Known rows, with every step that occurs:
bararu tipid gurem: [ 0.19  1.07 -2.06  2.77 -0.23 -0.93  0.80  0.28  0.09  2.11 -2.32 -0.95
  2.09  0.96 -0.36  0.55 -0.10  1.53 -0.21 -0.74  1.45  0.77  0.78  0.44
  1.98  0.64 -0.24  4.85  0.17  0.13  0.74 -0.99]
tipid bararu kasuva sibak dutovuk gurem: [ 0.34  1.02 -3.01  2.29 -1.04 -0.41 -0.13  0.50  5.20  1.71 -2.32  0.05
  2.39  0.01  0.84  1.48  0.07  3.71  1.05  0.30  1.44  0.84  0.58  0.51
 -0.10  0.04 -0.50  1.32  0.67  0.56  0.34 -0.47]
dutovuk gurem kasuva: [ 0.54  1.36 -1.01  2.34  0.90 -1.11  1.47  1.51 -1.77  1.90 -0.16 -0.59
  2.37  0.35  0.87 -0.27  1.74  1.96  1.24  0.21  1.60  0.75  0.71  1.34
  1.89  0.84 -0.45  1.69  0.51  1.00  1.02 -1.79]
bararu tipid: [ 0.35  0.88 -2.04  2.72  0.13 -0.69  1.19  0.59 -1.43  2.21 -1.78 -0.30
  2.11  1.53 -0.40  0.99 -0.73  0.73 -0.33 -0.81  1.65  0.87  0.87  0.52
  1.92  0.87 -0.24  4.36 -0.07  0.23  0.95 -0.85]
bararu kasuva sibak tipid gurem: [ 0.55  0.75 -2.73  2.66 -1.10 -0.08 -0.12  0.09  0.11  1.80 -2.33 -0.48
  1.77  1.54  0.17  1.07 -0.49  0.93  0.74  0.95  1.68  0.87  0.64  0.92
 -0.98  0.04 -0.02  1.15  0.48  0.46  0.20 -0.77]
gurem dutovuk bararu kasuva: [ 0.34  0.95 -0.74  3.39  0.01 -0.73  1.46  1.19  1.52  1.61 -2.00 -0.11
  2.65 -2.49  1.01  1.03 -0.49  0.90  0.76 -0.66  2.02  0.90  0.51  1.24
  0.69  0.63 -0.56  1.26 -0.15  0.83  1.82 -1.05]
sibak dutovuk gurem kasuva bararu: [ 0.65  0.99 -2.13  1.65  1.94 -0.72  1.69  2.21 -1.01  1.94  0.16 -0.51
  1.99 -2.21  1.05  0.55  1.23  0.87  0.57  1.22  1.80  0.81  0.75  1.31
  1.87  0.43 -0.46  1.44  1.86  0.83  0.80 -1.34]
bararu kasuva sibak tipid gurem dutovuk vaga: [ 0.53  0.81 -2.21  2.60 -1.27 -0.20  0.00  0.51  0.19  1.62 -2.61 -0.61
  1.77  0.03  0.39  0.98 -0.49  0.80  1.04  1.06  1.68  0.92  0.54  1.11
 -0.82  0.23  0.04  1.11  0.30  0.55  0.37 -0.77]
gurem dutovuk bararu tipid: [ 0.22  0.96 -0.60  3.36  0.07 -0.90  1.34  1.48  1.97  1.83 -1.88 -0.26
  2.54 -2.65  0.86  0.89 -0.52  1.01  0.19 -0.66  1.88  0.95  0.60  1.15
  2.18  0.84 -0.57  2.90 -0.09  0.84  1.89 -1.04]
kasuva sibak dutovuk vaga: [ 0.46  0.56 -2.87  2.07 -0.10 -0.32 -0.14  1.54 -3.56  2.06  0.03 -0.31
  1.86 -1.18  0.78  1.22 -0.86 -0.23  0.23  2.46  1.73  0.91  0.38  1.20
  1.54  0.56 -0.03  1.60  0.33  1.12  0.60 -0.72]
sibak tipid gurem kasuva bararu: [ 0.24  1.58 -1.94  2.37  1.62 -0.78  0.69  1.09  0.47  1.90 -0.41 -1.09
  1.33  0.59  0.71  0.56 -0.04  1.54 -0.16  0.67  1.62  0.93  1.11  1.28
  2.51  0.07 -0.12  1.96  0.94  0.66  0.21 -1.45]
dutovuk gurem kasuva sibak tipid bararu: [ 0.45  1.38 -1.41  2.17  0.04 -0.92  0.27  1.63  1.86  1.87 -0.46 -0.68
  2.06  0.19  1.29  0.01  1.60  2.96  1.24  1.24  1.44  0.86  0.69  1.38
  2.08  0.49 -0.40  1.62  0.89  1.18  0.55 -1.53]
kasuva bararu tipid gurem dutovuk: [-0.06  0.85 -3.15  3.31  1.95 -0.26  0.07  0.41 -0.42  2.16 -2.24 -0.70
  2.22 -0.56  0.15  1.09 -0.17  1.33  0.01  1.67  1.47  0.77  0.93  1.12
  2.11  0.39 -0.09  3.59 -0.06  0.71  1.32 -0.76]
gurem dutovuk: [ 0.06  0.85 -0.67  2.81  0.80 -0.75  1.41  0.72 -4.19  1.96 -0.88 -0.60
  2.21 -3.22  0.75  0.74 -0.60  0.68 -0.86 -0.26  1.73  0.84  0.70  1.19
  2.07  0.72 -0.52  1.74 -0.11  0.94  1.79 -1.68]
kasuva sibak tipid: [ 0.30  0.84 -2.74  2.48 -0.11 -0.16 -0.59  0.93 -2.17  2.22 -0.06 -0.41
  1.43  0.76  0.67  1.09 -0.91  0.50 -0.45  2.16  1.73  0.95  0.65  1.20
  1.83  0.28  0.00  1.63  0.28  1.16  0.35 -1.01]
bararu tipid gurem kasuva sibak dutovuk vaga: [ 0.41  0.96 -1.54  2.41 -0.79 -0.95  0.45  0.93  0.85  1.87 -2.18 -1.25
  1.91  0.29 -0.05  0.52 -0.15  1.29  0.36  0.36  1.29  0.90  0.82  0.80
  2.27  0.56 -0.19  4.63  0.58  0.19  0.58 -0.90]
bararu kasuva sibak: [ 0.56  0.50 -2.72  2.92 -1.08  0.03  0.04 -0.19 -2.16  1.84 -2.15 -0.09
  2.23  1.87 -0.02  1.21 -0.81  0.60  0.86  0.92  1.70  0.81  0.58  0.90
 -1.22  0.31 -0.13  0.98 -0.19  0.56  0.67 -0.65]

Rows:
[ 0.39  1.09 -1.06  2.50 -0.21 -0.56 -0.22  0.77  0.13  1.79 -0.21 -0.75
  1.74  1.46  0.85  0.88 -0.87  1.89  0.07  1.35  1.29  1.04  1.06  1.31
  2.51  0.21 -0.39  1.49  0.32  0.97  0.55 -1.32]
gurem kasuva sibak tipid bararu
[ 0.09  0.80 -3.64  3.23  2.37 -0.08  0.31  0.53 -1.68  2.30 -1.57 -0.10
  2.24  1.24 -0.01  1.44 -0.63  0.71  0.09  1.59  1.60  0.81  0.96  1.05
  1.92  0.56 -0.02  3.29 -0.34  0.74  1.19 -0.48]
kasuva bararu tipid
[ 0.47  1.25 -1.73  2.59  1.49 -0.80  1.00  1.52 -0.19  1.97 -0.91 -0.59
  2.37  0.52  0.80  0.00  1.77  2.07  1.42  1.14  1.50  0.75  0.81  1.40
  2.04  0.73 -0.30  2.39  0.55  0.99  1.08 -1.40]
dutovuk gurem kasuva bararu tipid
[ 0.18  0.99 -2.21  2.80 -0.52 -0.43 -0.81  1.13  1.29  2.01 -0.82 -0.80
  1.61 -0.93  1.10  0.79 -0.44  1.24 -0.04  2.12  1.74  0.95  0.53  1.37
  2.01  0.14 -0.14  1.91  0.49  1.19  0.53 -1.07]
kasuva sibak tipid gurem dutovuk bararu
[ 0.66  1.08 -2.53  3.43 -0.53 -0.41  0.43  1.37  4.68  1.73 -1.66  0.43
  2.49  1.93  0.78  1.36 -0.65  0.77  1.93  0.29  2.11  0.98  0.43  1.11
 -0.21  0.41 -0.23  1.08 -0.07  0.82  0.79 -0.26]
dutovuk bararu kasuva sibak tipid
[ 0.12  0.89 -2.24  2.56 -0.50 -0.36 -0.83  0.78 -0.95  2.09 -0.74 -1.00
  1.41 -1.04  0.87  0.69 -0.45  1.14 -0.56  2.23  1.62  0.91  0.64  1.30
  2.00  0.13 -0.09  1.93  0.56  1.15  0.46 -1.26]
kasuva sibak tipid gurem dutovuk
[ 0.48  0.55 -2.89  2.59 -0.18 -0.28 -0.24  1.53 -0.24  2.10 -0.07 -0.08
  2.08 -0.88  0.98  1.34 -0.74  0.13  0.28  2.24  1.89  0.92  0.40  1.16
  1.52  0.35 -0.25  1.54  0.64  1.17  0.81 -0.63]
kasuva sibak dutovuk bararu
[ 0.27  0.94 -1.45  2.84 -0.87 -0.84  0.16  0.23  0.55  1.99 -2.30 -1.28
  2.01  1.29 -0.23  0.41 -0.18  1.71  0.00  0.16  1.23  0.84  0.92  0.71
  2.26  0.49 -0.25  4.70  0.25  0.23  0.72 -1.10]
bararu tipid gurem kasuva sibak
[ 0.46  0.54 -2.85  2.01 -0.14 -0.28 -0.19  1.49 -2.22  2.18 -0.07 -0.46
  1.87 -1.60  0.95  0.77  0.38  0.61  0.14  2.59  1.71  0.82  0.40  1.17
  1.44  0.38 -0.22  1.61  1.13  1.22  0.62 -1.06]
kasuva sibak dutovuk gurem
[ 0.06  1.29 -1.79  3.05  1.42 -0.93  0.36  0.09 -1.75  1.87 -0.86 -1.32
  2.25  0.56  0.51  0.32  0.23  1.92  0.36  0.98  1.33  0.71  0.98  1.26
  2.25  0.23 -0.41  2.22  0.00  0.74  0.93 -1.54]
tipid gurem kasuva bararu
[ 0.55  1.28 -1.28  2.21  0.22 -0.85  0.54  1.69 -0.48  1.93 -0.17 -0.77
  1.99  0.29  1.11 -0.19  1.62  1.94  1.16  1.41  1.60  0.82  0.67  1.51
  2.00  0.61 -0.31  1.57  0.86  1.20  0.68 -1.67]
dutovuk gurem kasuva sibak tipid
[ 0.40  1.21 -1.71  3.57 -0.66 -1.00  0.30  1.33  5.58  1.85 -1.85 -0.35
  2.63  1.51  0.52  0.82 -0.23  1.58  1.45 -0.02  1.74  0.93  0.60  0.95
  2.08  0.62 -0.42  3.72 -0.19  0.70  1.07 -0.53]
dutovuk bararu tipid gurem kasuva sibak
[ 0.31  1.51 -1.51  2.54  0.32 -0.92  1.08  1.36  3.22  1.75 -1.56 -0.84
  1.51 -1.31  0.89  0.64  0.05  1.55  0.10 -0.39  1.91  0.96  0.77  1.12
  1.41  0.15 -0.23  1.84  1.06  0.54  0.41 -1.28]
sibak tipid gurem dutovuk bararu kasuva
[ 0.48  0.95 -0.95  2.54  0.01 -0.52  0.07  0.85 -2.24  1.86  0.10 -0.85
  1.66  1.55  0.67  0.68 -0.86  0.87  0.00  1.54  1.40  1.02  1.06  1.44
  2.38  0.33 -0.29  1.45  0.28  1.02  0.67 -1.47]
gurem kasuva sibak tipid
[ 0.42  1.36 -1.51  3.51 -0.09 -1.18  0.96  1.40  5.42  1.82 -1.80 -0.29
  2.71  1.56  0.49  0.77 -0.14  1.56  1.43 -0.85  1.81  0.91  0.65  0.86
  2.11  0.69 -0.46  3.76 -0.17  0.53  1.15 -0.60]
dutovuk bararu tipid gurem kasuva
[ 0.24  1.23 -2.63  2.68 -0.39 -0.59  0.61 -0.07  3.70  1.70 -2.28  0.22
  2.55  1.35  0.49  1.64 -0.74  3.52  0.74 -1.16  1.42  0.83  0.79  0.33
  0.02  0.24 -0.55  1.46 -0.21  0.38  0.54 -0.54]
tipid bararu kasuva
[ 0.31  0.92 -3.01  2.41 -0.97 -0.33 -0.17  0.16  4.32  1.73 -2.24  0.12
  2.34  0.37  0.68  1.79 -0.77  3.28  0.62  0.12  1.34  0.88  0.69  0.41
 -0.04 -0.01 -0.53  1.31  0.41  0.50  0.36 -0.35]
tipid bararu kasuva sibak dutovuk
[ 0.50  1.14 -1.28  2.42  0.15 -0.86  0.51  1.41 -1.56  1.95 -0.25 -0.72
  2.30  0.28  1.03 -0.21  1.60  1.93  1.29  1.38  1.48  0.75  0.61  1.46
  1.84  0.72 -0.37  1.62  0.47  1.25  0.95 -1.64]
dutovuk gurem kasuva sibak
[ 0.67  0.94 -2.11  1.66  1.63 -0.70  1.65  2.24  0.17  1.97 -0.45 -0.53
  1.93 -2.01  0.82  0.55  1.21  0.98  0.52  1.06  1.71  0.84  0.82  1.19
  1.96  0.46 -0.39  2.31  1.99  0.65  0.72 -1.19]
sibak dutovuk gurem kasuva bararu tipid
[ 0.49  0.68 -2.22  2.71 -1.27 -0.07 -0.10  0.17  0.35  1.71 -2.62 -0.65
  1.75  0.13  0.34  0.98 -0.47  1.04  0.52  1.01  1.68  0.89  0.65  1.06
 -0.84  0.03 -0.08  1.11  0.61  0.52  0.42 -0.89]
bararu kasuva sibak tipid gurem dutovuk
[ 0.58  0.76 -1.06  2.60 -0.03 -0.58  0.29  1.26 -0.88  1.79  0.11 -0.64
  2.11  0.37  0.90  0.85 -0.73  0.66  0.51  1.55  1.53  0.99  0.88  1.44
  2.20  0.36 -0.48  1.38  0.49  1.00  0.99 -1.17]
gurem kasuva sibak dutovuk bararu
[ 0.63  0.67 -2.74  2.64 -0.91  0.09  0.05  0.25 -0.58  1.82 -2.07 -0.19
  1.78  1.80  0.12  1.24 -0.80  0.57  0.67  0.92  1.77  0.90  0.66  0.95
 -1.01  0.16 -0.02  0.89  0.39  0.52  0.31 -0.66]
bararu kasuva sibak tipid
[ 0.74  0.49 -2.83  2.34 -0.95  0.01  0.35  0.63 -0.67  1.82 -2.05 -0.18
  2.07  0.20  0.32  1.05  0.12  0.69  1.10  1.23  1.76  0.81  0.47  0.94
 -1.26  0.18 -0.15  0.90  0.94  0.56  0.47 -0.71]
bararu kasuva sibak dutovuk gurem
[ 0.36  0.91 -0.94  3.26 -0.42 -0.53  0.82  1.38  2.71  1.63 -1.99 -0.21
  2.28 -2.56  1.16  1.10 -0.57  0.91  0.65  0.18  2.00  0.99  0.51  1.36
  0.80  0.45 -0.42  1.17  0.25  0.94  1.51 -0.96]
gurem dutovuk bararu kasuva sibak tipid
[ 0.15  1.35 -1.03  2.81  0.44 -1.20  0.82  0.11 -2.11  1.81 -0.70 -1.43
  2.21  0.61  0.40  0.10  0.19  1.89  0.18 -0.14  1.38  0.73  0.94  1.01
  2.22  0.33 -0.51  2.38  0.05  0.57  0.85 -1.74]
tipid gurem kasuva
